Each row was made from one path, in order. Every step used is in the known rows, and no mark comes twice. Write each row's path.
Known rows:
tizer > bosu > lavu > bida > vanipur > pobo: [-8, -4, 4, 4, 8, -5, -8, -7, -3, 3, 7, 0, -7, -4, 7, 10, 5, 4, 5, -3, 9, 0, 1, -6, 7, 7, 8, 10, -2, -5, -3, -4, -9]
goridap > vanipur > bida > lavu > bosu > mukedi: [14, -7, -4, 4, 4, 7, 14, -6, 0, 4, 12, 8, -6, 15, 1, 8, 10, 5, 4, -3, -1, 0, 0, -6, 2, 1, -5, 8, -7, -5, 3, -5, -7]
padu > vanipur > bida: [-5, -9, 0, 4, 9, 19, 17, -3, -7, 1, 4, -1, -5, -6, 4, 5, 2, 7, 3, 2, 0, 5, 6, -6, -2, 4, 3, 9, -9, -3, -10, -11, -9]
lavu > bosu > mukedi: [4, -3, -2, 2, 10, -24, 21, -3, -2, 0, 9, 20, -5, 3, -5, 10, 5, 4, 3, 5, -3, 4, -2, -6, -3, 2, -12, 5, -4, -4, -3, -10, -10]
tifa > bosu > lavu > bida: [-10, -2, 0, 5, 9, -11, 36, -14, -2, 2, 8, 1, -7, -3, 0, 13, 4, 3, 2, 1, 2, 4, 0, -1, -4, 5, 12, 7, -1, -4, 0, 0, -10]
vanipur > padu: [-23, -9, -1, 5, 17, -13, 15, -7, -6, -2, 2, 2, -4, 5, -7, 5, 3, 6, -4, 4, 2, 11, 3, -5, 7, 0, 8, 12, -4, -2, -3, -13, -2]
tizer > bosu: [-13, -5, -2, 1, 15, -8, 23, -7, -10, 2, 3, 3, -6, -5, 2, 12, -1, 6, 3, 1, 5, 6, -3, -5, 1, 2, 7, 5, -1, -1, -4, -7, -6]
tifa > bosu > mukedi > gitat > vanipur > pobo: [-4, -2, -1, 2, 6, 1, 22, 2, 3, -2, 10, 6, -6, 6, 7, 10, 2, 6, 0, -1, -4, 0, -3, -5, 3, 1, 16, 8, -5, -6, 3, 3, -8]
lavu > bida > vanipur > padu: [-26, -9, 4, 6, 9, 11, -21, -4, -8, -2, 2, -1, -5, 1, -3, 6, 8, 7, -1, 1, 4, 1, 5, -5, 3, 1, 11, 12, -4, -5, -7, -17, -4]
gitat > mukedi: [-9, -8, -6, 3, 9, -12, 47, -2, -2, -1, 7, 0, -5, -2, -1, 12, 3, 8, -3, 3, -5, 5, 3, -7, -5, -1, 1, 5, -3, -2, -6, -10, -6]
gitat > vanipur > bida > lavu: [1, -8, 1, 5, 10, 10, -47, -4, -8, 1, 7, -4, -5, -4, 5, 2, 8, 6, 1, -4, 1, 4, 8, -5, -1, 1, 1, 10, -5, -3, -5, -6, -2]
bosu > lavu > bida > vanipur: [-10, -8, 3, 6, 8, 1, -3, -6, 0, 1, 8, -2, -5, -6, -1, 7, 7, 5, 0, -1, 2, -1, 7, -6, -2, 4, -7, 10, -4, -4, -5, -6, -6]
tifa > bosu > mukedi > gitat > vanipur: [-3, -2, -2, 1, 6, 0, 33, 0, 2, -2, 9, 7, -6, 7, 4, 10, 1, 7, 0, 2, -5, -1, -5, -2, -3, 1, 13, 6, -2, -5, 4, 2, -4]
tifa > bosu: [-14, -3, -3, 3, 15, -2, 36, -10, -8, 2, 4, 4, -5, -5, 0, 14, -1, 3, 3, 2, -1, 6, -2, -4, -3, 0, 13, 5, -4, 0, -3, -2, -6]
gitat > vanipur > bida > lavu > bosu > mukedi > zefez: [7, -1, 2, 2, 7, 1, -42, 0, -2, -2, 11, 5, -7, 8, 5, -1, 10, 5, 4, -2, -2, -2, 5, -6, -3, 2, -2, 8, -3, -4, -2, -7, -3]
vupoku > goridap: [-19, -9, -8, 3, 16, 13, 23, -11, -9, -1, 1, -4, -1, -33, -4, 14, -3, 9, -4, 1, -1, 7, -9, -12, 1, -1, -4, 6, -5, 2, -9, -23, -11]
goridap > vanipur > bida: [-2, -10, -7, 4, 9, 25, 27, -7, -4, 4, 7, 0, -5, 5, 1, 9, 3, 7, 2, -4, -1, 3, 1, -5, -1, -2, 0, 8, -11, -1, -4, -8, -9]
vanipur > bida > lavu > bosu: [0, -5, 0, 6, 9, -8, -19, -11, -11, 2, 8, 5, -8, 2, 0, 12, 10, 5, 2, 0, 1, 5, 2, -2, 3, 3, -1, 9, 1, -6, -4, -9, -9]
bida > lavu > bosu > mukedi > gitat > vanipur > pobo: [7, -2, 5, 3, 6, -10, -20, 1, -3, -1, 12, 14, -6, 8, 6, 7, 13, 3, 3, -1, -1, 0, 2, -10, 8, 3, -9, 9, -3, -9, 4, -1, -2]
mukedi > bosu: [-14, -5, 0, 2, 14, -4, 29, -11, -11, 0, 1, 2, -7, 3, -2, 11, -1, 4, 4, 1, 1, 2, -1, -5, -2, -4, 10, 4, -8, -1, -5, -6, -5]
tizer > bosu > mukedi > gitat: [-8, -3, -3, 0, 8, -14, 40, 1, 0, -2, 8, 6, -7, 8, 5, 12, 1, 9, -1, 2, 2, 0, -7, -3, 3, 3, 7, 5, 3, -7, 1, -5, -8]
mukedi > gitat > vanipur: [-15, -7, 1, 1, 11, 27, 8, 0, -7, -2, 4, 4, -5, 0, 8, 8, 4, 10, -1, -2, -1, -1, -1, -7, -1, -2, -4, 8, -5, -5, -1, -5, 0]
vupoku > goridap > vanipur > pobo: [-10, -11, -8, 3, 13, 34, 27, -9, -4, 3, 4, -2, 0, -26, 1, 13, -1, 7, 0, -6, 0, 6, -8, -18, 7, -2, -3, 9, -14, 2, -5, -19, -12]
pobo > vanipur: [-10, -9, 1, 4, 14, 17, -27, -4, -6, 2, 1, 3, -4, -12, 0, 5, 4, 6, 3, -1, -3, 4, 6, -10, 8, -3, 1, 9, -9, 2, -9, -10, -2]
bosu > lavu > bida > vanipur > goridap: [-10, -9, 7, 5, 7, 8, -10, -7, 1, 1, 7, -3, -4, -1, -1, 7, 5, 5, -1, -1, 4, 2, 6, -8, 4, 4, -9, 10, -1, -3, -5, -8, -6]
tizer > bosu > mukedi: [-4, -4, -4, 1, 11, -24, 29, 0, 0, 0, 8, 4, -5, 2, 1, 9, 0, 6, 1, 3, 1, 4, -3, -4, 0, 4, 7, 5, 0, -3, -3, -7, -9]

Which path is each row?
[-10, -4, 3, 4, 9, -13, 28, -15, -5, 1, 5, 0, -8, 5, -2, 10, 4, 4, 3, 0, 4, -1, 1, -3, -3, 0, 8, 6, -5, -5, -3, -3, -9]	mukedi > bosu > lavu > bida
[-8, -8, -2, 7, 10, -4, -15, -8, -9, 1, 7, -7, -7, -1, 0, 9, 8, 6, -2, -1, 0, 6, 5, -3, 2, 1, 4, 10, 0, -5, -7, -9, -9]	vanipur > bida > lavu
[-25, -8, 3, 7, 8, 20, -29, 1, -8, 0, 5, -2, -4, -9, 2, 9, 8, 5, 2, -4, 2, -1, 6, -9, 3, 0, 7, 12, -9, -4, -12, -14, -11]	lavu > bida > vanipur > pobo
[-9, -11, 7, 2, 13, 30, -36, -5, -4, 1, 1, 0, -3, -2, 0, 6, 1, 6, 0, -2, 0, 9, 5, -13, 15, -3, -3, 9, -3, 3, -9, -12, -2]	pobo > vanipur > goridap
[-7, -4, 5, 3, 7, -2, 8, -13, -5, 0, 4, 0, -8, 5, -1, 8, 4, 4, 5, -1, 4, -4, 2, -4, -1, 0, 7, 6, -7, -5, -3, -3, -5]	mukedi > bosu > lavu > bida > vanipur
[-2, -4, 4, 3, 6, 22, -20, -5, -9, -2, 7, 8, -8, 6, 10, 10, 9, 9, 2, -3, 2, -2, -2, -3, 3, 0, -3, 9, -1, -10, 2, -4, -1]	mukedi > gitat > vanipur > bida > lavu > bosu
[-13, -8, 4, 6, 8, -5, -7, -8, 1, -1, 7, -2, -5, 0, -3, 5, 8, 5, -1, 1, 4, 1, 7, -5, 4, 5, 0, 13, -3, -5, -3, -8, -3]	bosu > lavu > bida > vanipur > padu
[-12, -6, -5, 2, 7, -9, 43, 6, 4, -4, 9, 5, -5, 7, 0, 9, 3, 10, -6, 3, -7, -1, -2, -6, -1, -1, -4, 7, -2, -7, -2, -6, -8]	bosu > mukedi > gitat
[7, -3, 5, 3, 7, -17, -13, -3, -2, -3, 10, 15, -7, 16, 2, 5, 13, 5, 0, 3, 1, 1, 0, -6, 7, 3, -6, 9, 1, -9, 8, -3, 5]	bida > lavu > bosu > mukedi > gitat > vanipur > padu
[-10, -11, -4, 4, 13, 12, 38, -7, -2, 2, 5, 5, -3, 12, -3, 4, 3, 6, 0, -1, 2, 6, 2, -8, 5, -2, 2, 10, -11, 0, 2, -8, 1]	goridap > vanipur > padu
[-1, -3, 2, 4, 13, -14, -3, -9, -12, 2, 7, 11, -6, 0, -1, 10, 11, 2, 4, 3, 1, 4, 2, -8, 2, 2, -12, 5, -2, -4, 1, -5, 0]	bida > lavu > bosu
[3, -5, -2, 1, 6, -23, 56, -11, 1, 0, 8, 0, -7, 8, -1, 11, 2, 6, 0, 2, -2, 1, 2, -5, -3, -1, 7, 4, -4, -3, 0, -1, -5]	gitat > mukedi > bosu > lavu
[0, -5, 2, 3, 1, -9, 21, -7, 1, 0, 9, -1, -8, 7, 3, 11, 6, 5, 2, -2, 1, -3, 4, -7, 3, 0, 14, 8, -7, -6, -3, -3, -7]	gitat > mukedi > bosu > lavu > bida > vanipur > pobo
[9, -2, 4, 2, 7, -12, -10, -1, -3, -1, 11, 14, -7, 8, 4, 7, 13, 4, 2, 2, -1, -1, 0, -8, 2, 3, -12, 7, -1, -8, 6, -1, 2]	bida > lavu > bosu > mukedi > gitat > vanipur
[-8, -4, 6, 4, 7, -1, -2, -11, -4, 1, 6, -1, -7, 4, 2, 8, 5, 3, 5, -4, 4, -3, 4, -7, 4, 0, 11, 9, -9, -5, -4, -2, -8]	mukedi > bosu > lavu > bida > vanipur > pobo
[0, -8, 2, 5, 9, 15, 5, -3, -8, 1, 5, -4, -6, -4, 5, 4, 7, 5, 3, 1, 0, 4, 7, -8, 1, 5, 2, 9, -7, -5, -6, -7, -5]	padu > vanipur > bida > lavu
[-15, -9, 3, 5, 14, 20, -33, 3, -6, 1, 5, 1, -3, -10, 4, 7, 3, 3, 3, -5, -2, 1, 7, -14, 9, -1, 1, 12, -14, 0, -8, -8, -3]	bida > vanipur > pobo
[-11, -7, 4, 7, 7, 2, -14, -4, 1, 1, 9, -3, -5, -7, 2, 7, 8, 4, 1, -4, 3, 0, 8, -9, 4, 4, -3, 12, -7, -4, -6, -6, -10]	bosu > lavu > bida > vanipur > pobo
[2, -10, -5, 5, 8, 21, 14, -8, -4, 4, 9, -2, -5, 7, 2, 8, 8, 5, 2, -5, 0, 1, 3, -7, 1, -1, -1, 9, -8, -3, 0, -4, -5]	goridap > vanipur > bida > lavu
[-2, -4, -1, 3, 3, -21, 52, -11, 0, -1, 8, -1, -8, 9, -1, 12, 4, 7, 0, 2, 1, 0, 2, -3, -5, 0, 11, 5, -2, -6, -2, -4, -9]	gitat > mukedi > bosu > lavu > bida
[3, -4, 0, 5, 3, -10, -7, -6, -5, -1, 11, 7, -9, 11, 2, 13, 11, 7, -1, 1, -1, 1, -1, -1, 4, 3, 0, 9, 4, -11, 0, -7, -10]	vanipur > bida > lavu > bosu > mukedi > gitat
[-13, -10, 3, 4, 14, 8, -32, -6, -4, 0, 0, 4, -4, -2, -3, 2, 5, 7, 0, 1, 1, 8, 6, -8, 15, -1, 11, 13, -7, 0, -5, -13, 2]	pobo > vanipur > padu
[12, -6, 3, 4, 5, 1, 4, -1, -3, 0, 9, 6, -7, 3, 4, 4, 8, 5, 4, 4, -1, 2, 5, -6, 1, 7, -2, 8, -6, -7, -3, -7, -6]	padu > vanipur > bida > lavu > bosu > mukedi
[10, -5, 3, 3, 2, 9, 12, -1, -3, -1, 9, 7, -8, 8, 8, 6, 9, 6, 3, 3, -1, -1, 2, -6, 3, 6, -1, 8, -4, -11, -1, -5, -6]	padu > vanipur > bida > lavu > bosu > mukedi > gitat
[8, -3, 8, 1, 5, -3, -16, -2, -2, -1, 11, 13, -6, 14, 4, 7, 11, 4, 1, 1, 1, 2, 0, -9, 7, 2, -15, 7, 3, -7, 5, -3, 2]	bida > lavu > bosu > mukedi > gitat > vanipur > goridap
[13, -5, 2, 4, 6, -3, -48, -2, -3, 0, 10, 6, -6, 2, 4, 2, 10, 5, 3, -1, 0, 3, 5, -4, -1, 2, -3, 10, -4, -6, -2, -6, -4]	gitat > vanipur > bida > lavu > bosu > mukedi
[7, -2, 1, 1, 3, -4, 1, -2, -1, -2, 10, 20, -8, 10, 3, 11, 7, 8, 2, 2, -2, 0, -5, -2, 0, 2, -7, 7, -1, -10, 0, -8, -9]	lavu > bosu > mukedi > gitat > vanipur > bida
[1, -6, -1, 3, 2, -2, -4, 6, 4, -4, 11, 1, -6, 10, 5, 5, 8, 10, -5, -1, -5, -2, 1, -4, 1, 1, -1, 9, -1, -10, 1, -3, -5]	bosu > mukedi > gitat > vanipur > bida > lavu
[11, -6, -4, 4, 2, 15, 23, -6, 0, 2, 12, 9, -7, 19, 5, 10, 10, 7, 2, -3, -1, -3, -3, -5, 4, 1, -5, 8, -5, -8, 6, -2, -6]	goridap > vanipur > bida > lavu > bosu > mukedi > gitat
